Known rows, with every step that occurs
zazuk -> ramip -> meto -> fitumuv -> dedef -> garova -> todoku -> lema: [ 0.13  0.01 -0.18 -0.17 -0.12 -0.33  0.25 -0.15 -0.13 -0.26 -0.32  0.51
  0.46 -0.28 -0.30  0.39  0.71 -0.31 -0.29 -0.66  0.15 -0.18 -0.34 -0.49
  0.26  0.08  0.11 -0.58  0.61]
garova -> zazuk: [ 0.12  0.13 -0.18 -0.06 -0.15 -0.14  0.06  0.11 -0.20 -0.07 -0.15  0.07
  0.37  0.16 -0.24 -0.15 -0.05 -0.08  0.18 -0.41  0.09 -0.35  0.02  0.14
 -0.04 -0.08  0.22 -0.10  0.24]
zazuk -> ramip -> meto -> fitumuv -> gesir: [ 0.11 -0.16  0.10 -0.33  0.06 -0.14  0.22 -0.17 -0.11 -0.29 -0.48  0.16
  0.22  0.15  0.54  0.09  0.83  0.02 -0.08 -0.36 -0.06 -0.13 -0.62 -0.52
  0.16  0.22  0.23 -0.38  0.02]
dedef -> garova -> zazuk -> ramip -> meto -> fitumuv -> todoku: [-0.15  0.32 -0.64 -0.16 -0.20 -0.34  0.27 -0.16 -0.19 -0.23 -0.40  0.13
  0.76  0.00 -0.23 -0.01  0.54 -0.13 -0.18 -0.76  0.30 -0.64 -0.51  0.07
 -0.11  0.03  0.04 -0.45  0.49]
todoku -> fitumuv: [ 0.43  0.12  0.41 -0.10  0.03  0.08 -0.12 -0.12  0.03  0.06 -0.08  0.07
  0.02 -0.06  0.21  0.14  0.16 -0.16  0.12 -0.08 -0.23 -0.04 -0.21 -0.14
  0.30 -0.16  0.12 -0.25  0.13]
meto -> fitumuv -> dedef -> lema -> todoku: [ 0.03  0.11 -0.30 -0.18  0.26 -0.05  0.01 -0.36  0.22 -0.15 -0.17  0.43
 -0.09 -0.04 -0.22  0.45  0.39  0.06  0.05 -0.25  0.07  0.19 -0.08 -0.43
  0.66 -0.51 -0.06 -0.27  0.49]
gesir -> fitumuv -> dedef -> garova: [-0.04  0.07 -0.05  0.15  0.09  0.12 -0.12 -0.32  0.08 -0.11 -0.34  0.41
  0.13 -0.23 -0.32  0.07  0.26 -0.33 -0.05 -0.22 -0.06 -0.22 -0.25 -0.33
  0.28 -0.42  0.28 -0.34  0.57]
todoku -> lema -> dedef -> fitumuv -> gesir: [ 0.41  0.13  0.69 -0.32  0.23  0.35 -0.13 -0.32  0.04 -0.40 -0.38  0.31
 -0.34 -0.26  0.18  0.54  0.40 -0.26 -0.02 -0.01 -0.19  0.69 -0.06 -0.64
  0.72 -0.25  0.52 -0.52 -0.18]
gesir -> fitumuv -> todoku -> lema -> dedef -> garova -> zazuk: [ 0.10  0.38  0.09  0.08  0.05  0.03 -0.14 -0.30 -0.05 -0.37 -0.30  0.30
  0.41 -0.35 -0.78  0.56  0.04 -0.41 -0.07 -0.41  0.22  0.21  0.24 -0.11
  0.46 -0.53  0.27 -0.57  0.59]
gesir -> fitumuv -> todoku -> lema: [ 0.23  0.28  0.27 -0.07  0.15  0.23 -0.08 -0.22  0.20 -0.27 -0.29  0.10
 -0.07 -0.26 -0.36  0.30  0.12 -0.28  0.02 -0.04  0.23  0.17  0.07 -0.23
  0.61 -0.23  0.11 -0.37  0.55]
lema -> todoku: [ 0.24  0.21 -0.38 -0.14  0.02  0.06  0.06 -0.16  0.02 -0.01 -0.19  0.22
  0.08  0.01  0.03  0.07 -0.07  0.00 -0.06 -0.37 -0.07 -0.04 -0.10 -0.11
  0.31 -0.19  0.14  0.06  0.30]
todoku -> lema -> dedef -> garova -> gesir: [ 0.44  0.33  0.43 -0.31 -0.06  0.16  0.05 -0.20 -0.35 -0.25 -0.09  0.56
  0.09 -0.12 -0.03  0.58  0.04 -0.31 -0.27 -0.37 -0.29  0.53 -0.13 -0.46
  0.45 -0.22  0.57 -0.37 -0.12]
fitumuv -> todoku -> lema -> dedef -> garova: [ 0.27  0.48  0.19 -0.22  0.03  0.14 -0.16 -0.37  0.01 -0.10 -0.29  0.45
 -0.05 -0.33 -0.44  0.54 -0.03 -0.32 -0.30 -0.36  0.30  0.41 -0.07 -0.53
  0.48 -0.33  0.30 -0.34  0.35]
garova -> dedef: [ 0.11 -0.21  0.15 -0.13  0.09 -0.08 -0.21  0.21 -0.15  0.00 -0.19  0.39
  0.25  0.11 -0.11 -0.01 -0.17 -0.12  0.05 -0.20 -0.17 -0.17 -0.34 -0.35
  0.25 -0.14  0.33 -0.10  0.08]
zazuk -> ramip -> meto -> fitumuv -> todoku -> lema -> dedef -> garova: [ 0.26  0.16  0.13 -0.26  0.02 -0.21  0.05 -0.50 -0.02 -0.27 -0.33  0.43
  0.27 -0.25 -0.17  0.66  0.55 -0.18 -0.31 -0.49  0.11  0.28 -0.38 -0.57
  0.30  0.07  0.14 -0.63  0.45]
ramip -> zazuk: [ 0.36  0.03 -0.07  0.04 -0.15  0.02  0.06 -0.17 -0.21  0.01 -0.32  0.20
  0.12  0.26 -0.11  0.11  0.33  0.00 -0.03 -0.54  0.04 -0.20  0.01  0.24
 -0.02  0.11  0.28 -0.17  0.07]
lema -> dedef: [ 0.36 -0.08  0.12 -0.10  0.14 -0.05 -0.21 -0.16 -0.01 -0.01 -0.26  0.36
  0.04  0.01 -0.01  0.19 -0.10  0.02  0.07 -0.18 -0.18  0.28 -0.11 -0.34
  0.26 -0.14  0.35 -0.09  0.08]
fitumuv -> todoku -> lema -> dedef -> garova -> zazuk: [ 0.14  0.49  0.00 -0.10 -0.04 -0.05 -0.09 -0.20 -0.16 -0.19 -0.21  0.33
  0.34 -0.27 -0.71  0.46 -0.06 -0.36 -0.19 -0.59  0.47  0.22  0.17 -0.20
  0.29 -0.33  0.30 -0.39  0.40]
gesir -> fitumuv -> dedef -> lema -> todoku: [ 0.06  0.13 -0.19  0.04  0.33  0.23 -0.13 -0.34  0.21 -0.16 -0.41  0.55
 -0.08 -0.29 -0.42  0.42  0.23 -0.17  0.08 -0.16  0.01  0.13  0.15 -0.35
  0.67 -0.67  0.03 -0.34  0.59]
ramip -> meto -> fitumuv: [ 0.32 -0.06  0.00 -0.25 -0.11 -0.29  0.14 -0.14  0.09 -0.24 -0.19  0.18
  0.29  0.24  0.09  0.16  0.56  0.19  0.17 -0.22 -0.32 -0.17 -0.56  0.13
  0.09  0.11  0.20 -0.19  0.38]
dedef -> fitumuv -> todoku: [ 0.11  0.46 -0.25 -0.20  0.07  0.29 -0.10 -0.12  0.24 -0.06 -0.40  0.08
 -0.11 -0.15 -0.03 -0.16  0.08 -0.16  0.01 -0.07  0.11 -0.14 -0.40 -0.08
  0.47 -0.26  0.10 -0.16  0.22]
lema -> dedef -> garova -> zazuk: [ 0.11  0.28 -0.19  0.02 -0.12 -0.15 -0.06 -0.14 -0.30 -0.03 -0.22  0.34
  0.48 -0.03 -0.37  0.20 -0.08 -0.15 -0.05 -0.57 -0.05 -0.06 -0.02  0.03
 -0.01 -0.34  0.41 -0.24  0.21]
meto -> ramip: [ 0.10  0.02  0.16 -0.14  0.00 -0.15 -0.06  0.02 -0.20  0.14 -0.18  0.25
  0.10  0.02 -0.12 -0.13  0.15  0.04 -0.13 -0.23  0.05 -0.11 -0.35 -0.29
  0.01  0.12  0.09 -0.05  0.11]
fitumuv -> todoku: [ 0.10  0.31 -0.26 -0.22  0.07  0.08 -0.08 -0.02  0.09  0.01 -0.31  0.16
 -0.05 -0.04 -0.13 -0.15 -0.08 -0.13 -0.05 -0.25  0.36 -0.16 -0.29 -0.27
  0.29 -0.18  0.13 -0.02  0.29]
zazuk -> ramip -> meto: [ 0.33 -0.04 -0.01 -0.11 -0.12 -0.07  0.09 -0.06 -0.16  0.01 -0.47  0.29
  0.23  0.02  0.21 -0.06  0.38 -0.07 -0.05 -0.38 -0.03 -0.39 -0.34 -0.27
 -0.16  0.33  0.24 -0.21  0.17]
gesir -> fitumuv -> todoku -> lema -> dedef: [ 0.33  0.02  0.40 -0.04  0.37  0.13 -0.26 -0.32  0.22 -0.34 -0.34  0.32
 -0.01 -0.31 -0.41  0.57  0.01 -0.23  0.00 -0.04  0.11  0.58  0.16 -0.41
  0.74 -0.32  0.17 -0.43  0.47]

Rows
[ 0.03 -0.30  0.09  0.11  0.33  0.04 -0.16 -0.17  0.18 -0.17 -0.33  0.28
  0.06 -0.13 -0.23 -0.02  0.15 -0.22  0.16 -0.05 -0.02 -0.09 -0.10 -0.39
  0.37 -0.29  0.20 -0.29  0.48] | gesir -> fitumuv -> dedef
[ 0.21 -0.24  0.02 -0.17  0.18 -0.46  0.06 -0.16 -0.08 -0.43 -0.26  0.23
  0.58 -0.10 -0.34  0.51  0.50 -0.08  0.02 -0.57  0.28  0.22  0.04 -0.34
  0.23  0.14  0.02 -0.61  0.42] | garova -> zazuk -> ramip -> meto -> fitumuv -> todoku -> lema -> dedef
[ 0.38  0.36 -0.09 -0.08 -0.05  0.01 -0.13 -0.12 -0.14  0.06 -0.18  0.50
  0.40 -0.27 -0.09  0.41  0.00 -0.33 -0.17 -0.48 -0.36  0.18 -0.32 -0.10
  0.50 -0.54  0.23 -0.34  0.20] | lema -> dedef -> garova -> todoku -> fitumuv
[ 0.40  0.27  0.26 -0.38  0.18  0.24 -0.07 -0.02 -0.03 -0.41 -0.43  0.40
 -0.06 -0.29  0.01  0.49  0.27 -0.32 -0.11 -0.26 -0.15  0.67 -0.10 -0.49
  0.90 -0.38  0.41 -0.42 -0.07] | garova -> todoku -> lema -> dedef -> fitumuv -> gesir
[ 0.12  0.60  0.16 -0.22 -0.05  0.38  0.11 -0.15 -0.13 -0.44 -0.28  0.35
  0.13 -0.24 -0.25  0.33  0.11 -0.51 -0.26 -0.29  0.05  0.13 -0.24 -0.22
  0.71 -0.40  0.29 -0.45  0.29] | dedef -> garova -> gesir -> fitumuv -> todoku -> lema
[ 0.12  0.20 -0.23 -0.16  0.18  0.17  0.08 -0.13 -0.14 -0.15  0.02  0.53
  0.26 -0.26  0.10  0.21  0.15 -0.45 -0.27 -0.51 -0.21  0.10 -0.35 -0.49
  0.64 -0.50  0.22 -0.34  0.06] | lema -> todoku -> fitumuv -> dedef -> garova -> gesir
[ 0.22  0.19  0.24  0.04 -0.15 -0.07  0.04 -0.28 -0.43 -0.06 -0.24  0.29
  0.40 -0.23 -0.32  0.45  0.10 -0.36 -0.23 -0.61  0.13  0.04  0.32 -0.43
 -0.04  0.01  0.33 -0.54  0.20] | todoku -> lema -> dedef -> garova -> zazuk -> ramip
[ 0.29  0.44  0.05 -0.26  0.05  0.15 -0.12 -0.11 -0.23 -0.10 -0.33  0.54
  0.25 -0.29  0.14  0.44  0.23 -0.42 -0.26 -0.54 -0.20  0.37 -0.45 -0.44
  0.68 -0.63  0.39 -0.36 -0.06] | lema -> dedef -> garova -> todoku -> fitumuv -> gesir
[-0.07  0.10 -0.54 -0.10  0.00 -0.41  0.08 -0.24 -0.15 -0.26 -0.41  0.34
  0.78 -0.05 -0.28  0.24  0.45 -0.10 -0.20 -0.76  0.16 -0.20 -0.42 -0.14
  0.00 -0.12  0.10 -0.50  0.43] | lema -> dedef -> garova -> zazuk -> ramip -> meto -> fitumuv -> todoku
[ 0.05  0.21 -0.16 -0.02  0.20  0.17 -0.13 -0.13  0.19 -0.17 -0.44  0.10
  0.08 -0.11 -0.23 -0.04 -0.01 -0.17  0.05 -0.11  0.12 -0.12 -0.25 -0.12
  0.46 -0.32  0.07 -0.16  0.48] | gesir -> fitumuv -> todoku
[ 0.06  0.35 -0.06 -0.04  0.00  0.01 -0.04 -0.24 -0.29 -0.08 -0.35  0.32
  0.36 -0.35 -0.49  0.40 -0.02 -0.42 -0.33 -0.66  0.52  0.06  0.22 -0.53
  0.14 -0.14  0.17 -0.53  0.31] | fitumuv -> todoku -> lema -> dedef -> garova -> zazuk -> ramip
[ 0.05 -0.07 -0.02  0.13 -0.09 -0.20  0.03 -0.11 -0.26  0.00 -0.27  0.39
  0.62 -0.32 -0.22  0.10  0.61 -0.48 -0.07 -0.62  0.14 -0.56 -0.24 -0.29
 -0.16  0.02  0.20 -0.67  0.35] | todoku -> fitumuv -> dedef -> garova -> zazuk -> ramip -> meto
[ 0.16  0.13  0.26  0.00  0.05  0.11 -0.16 -0.29  0.03  0.11 -0.11  0.38
  0.07 -0.33 -0.11  0.19  0.29 -0.42 -0.08 -0.23 -0.01 -0.11 -0.32 -0.46
  0.30 -0.32  0.23 -0.42  0.32] | todoku -> fitumuv -> dedef -> garova
[ 0.33  0.13  0.22  0.00 -0.27 -0.22  0.05 -0.23 -0.40 -0.16 -0.35  0.47
  0.57 -0.24 -0.36  0.57  0.39 -0.29 -0.17 -0.67  0.04  0.01  0.13 -0.23
 -0.19  0.16  0.39 -0.61  0.31] | todoku -> lema -> dedef -> garova -> zazuk -> ramip -> meto
[ 0.35  0.28  0.14 -0.31 -0.03 -0.21 -0.02 -0.45  0.13 -0.37 -0.23  0.47
  0.26 -0.17 -0.39  0.75  0.53 -0.09 -0.14 -0.39  0.03  0.38 -0.43 -0.27
  0.43 -0.13  0.27 -0.51  0.54] | ramip -> meto -> fitumuv -> todoku -> lema -> dedef -> garova
[ 0.12 -0.07  0.14 -0.15  0.06  0.12 -0.22  0.11 -0.03 -0.07 -0.29  0.31
  0.14 -0.03  0.02 -0.07  0.01 -0.17  0.11 -0.01 -0.43 -0.21 -0.44 -0.23
  0.42 -0.25  0.32 -0.27  0.00] | garova -> dedef -> fitumuv
[ 0.04  0.38 -0.16 -0.18 -0.26 -0.30  0.28 -0.23 -0.20 -0.30 -0.29  0.13
  0.60 -0.13 -0.41  0.36  0.64 -0.26 -0.21 -0.71  0.41 -0.35 -0.21 -0.10
  0.00  0.14  0.04 -0.62  0.59] | dedef -> garova -> zazuk -> ramip -> meto -> fitumuv -> todoku -> lema
[ 0.03 -0.01 -0.43  0.14 -0.04 -0.22  0.11 -0.19 -0.21 -0.05 -0.24  0.43
  0.71 -0.40 -0.21  0.24  0.51 -0.43 -0.18 -0.84  0.12 -0.44 -0.12 -0.27
  0.02 -0.15  0.09 -0.61  0.45] | lema -> todoku -> fitumuv -> dedef -> garova -> zazuk -> ramip -> meto
[ 0.20  0.27 -0.05 -0.20 -0.08 -0.39  0.08 -0.29 -0.04 -0.46 -0.14  0.35
  0.60 -0.11 -0.65  0.72  0.48 -0.12 -0.05 -0.61  0.18  0.22 -0.17  0.03
  0.27 -0.18  0.23 -0.60  0.57] | ramip -> meto -> fitumuv -> todoku -> lema -> dedef -> garova -> zazuk
[ 0.35  0.04  0.15 -0.10  0.14  0.14 -0.19 -0.27  0.11 -0.11 -0.35  0.29
 -0.04 -0.08  0.09  0.18  0.08 -0.05  0.12 -0.01 -0.43  0.24 -0.22 -0.19
  0.42 -0.25  0.30 -0.24  0.02] | lema -> dedef -> fitumuv
[-0.07  0.18 -0.49  0.10  0.01  0.03 -0.06 -0.03  0.01 -0.11 -0.40  0.50
  0.35 -0.25 -0.49  0.01  0.10 -0.39 -0.13 -0.44  0.00 -0.27 -0.29 -0.19
  0.45 -0.59  0.21 -0.27  0.66] | gesir -> fitumuv -> dedef -> garova -> todoku
[-0.06  0.05 -0.15 -0.14  0.05 -0.14  0.01 -0.34  0.07 -0.08 -0.11  0.27
  0.15  0.01 -0.19  0.09  0.34 -0.10 -0.10 -0.33 -0.02 -0.20 -0.46 -0.41
  0.23 -0.24  0.20 -0.30  0.47] | meto -> fitumuv -> dedef -> garova
[ 0.14  0.41 -0.02 -0.10 -0.14  0.25  0.16 -0.11 -0.28 -0.29 -0.31  0.38
  0.29  0.03  0.05  0.06  0.12 -0.30 -0.13 -0.25 -0.47 -0.14 -0.45  0.02
  0.38 -0.38  0.41 -0.24  0.09] | dedef -> garova -> gesir -> fitumuv
[ 0.42 -0.08  0.25 -0.32  0.20 -0.28 -0.09 -0.27  0.25 -0.41 -0.20  0.36
  0.14 -0.08 -0.29  0.68  0.49  0.03  0.03 -0.24  0.08  0.55 -0.24 -0.30
  0.54  0.00  0.15 -0.46  0.44] | ramip -> meto -> fitumuv -> todoku -> lema -> dedef
[ 0.30  0.29  0.06 -0.31  0.07  0.16 -0.02  0.20 -0.13 -0.15 -0.25  0.24
  0.14 -0.14  0.27  0.10  0.27 -0.36 -0.08 -0.35 -0.04  0.10 -0.39 -0.28
  0.66 -0.36  0.23 -0.25 -0.02] | garova -> todoku -> fitumuv -> gesir
[ 0.53  0.08  0.14 -0.19  0.07 -0.07 -0.11  0.04 -0.07 -0.14 -0.19  0.46
  0.14 -0.16 -0.31  0.48 -0.09 -0.19 -0.09 -0.37 -0.08  0.51  0.15 -0.34
  0.54 -0.18  0.26 -0.19  0.25] | garova -> todoku -> lema -> dedef
[ 0.14  0.16  0.30 -0.18  0.01  0.12 -0.26  0.09 -0.17  0.06 -0.36  0.56
  0.00  0.02 -0.28  0.26  0.02 -0.13  0.08 -0.11 -0.09 -0.04 -0.21 -0.32
  0.38 -0.39  0.28 -0.21  0.08] | garova -> dedef -> lema
[-0.01  0.22 -0.41  0.09  0.03 -0.07  0.01 -0.18 -0.10 -0.05  0.04  0.30
  0.51 -0.33 -0.38  0.26  0.15 -0.41 -0.10 -0.65  0.11 -0.23  0.01 -0.13
  0.29 -0.51  0.12 -0.45  0.45] | lema -> todoku -> fitumuv -> dedef -> garova -> zazuk
[ 0.09  0.22 -0.16 -0.20  0.11  0.11 -0.14  0.05 -0.12  0.03 -0.30  0.61
  0.07 -0.05 -0.25  0.41 -0.07 -0.06 -0.03 -0.31 -0.11  0.07 -0.08 -0.31
  0.54 -0.54  0.19 -0.14  0.21] | garova -> dedef -> lema -> todoku
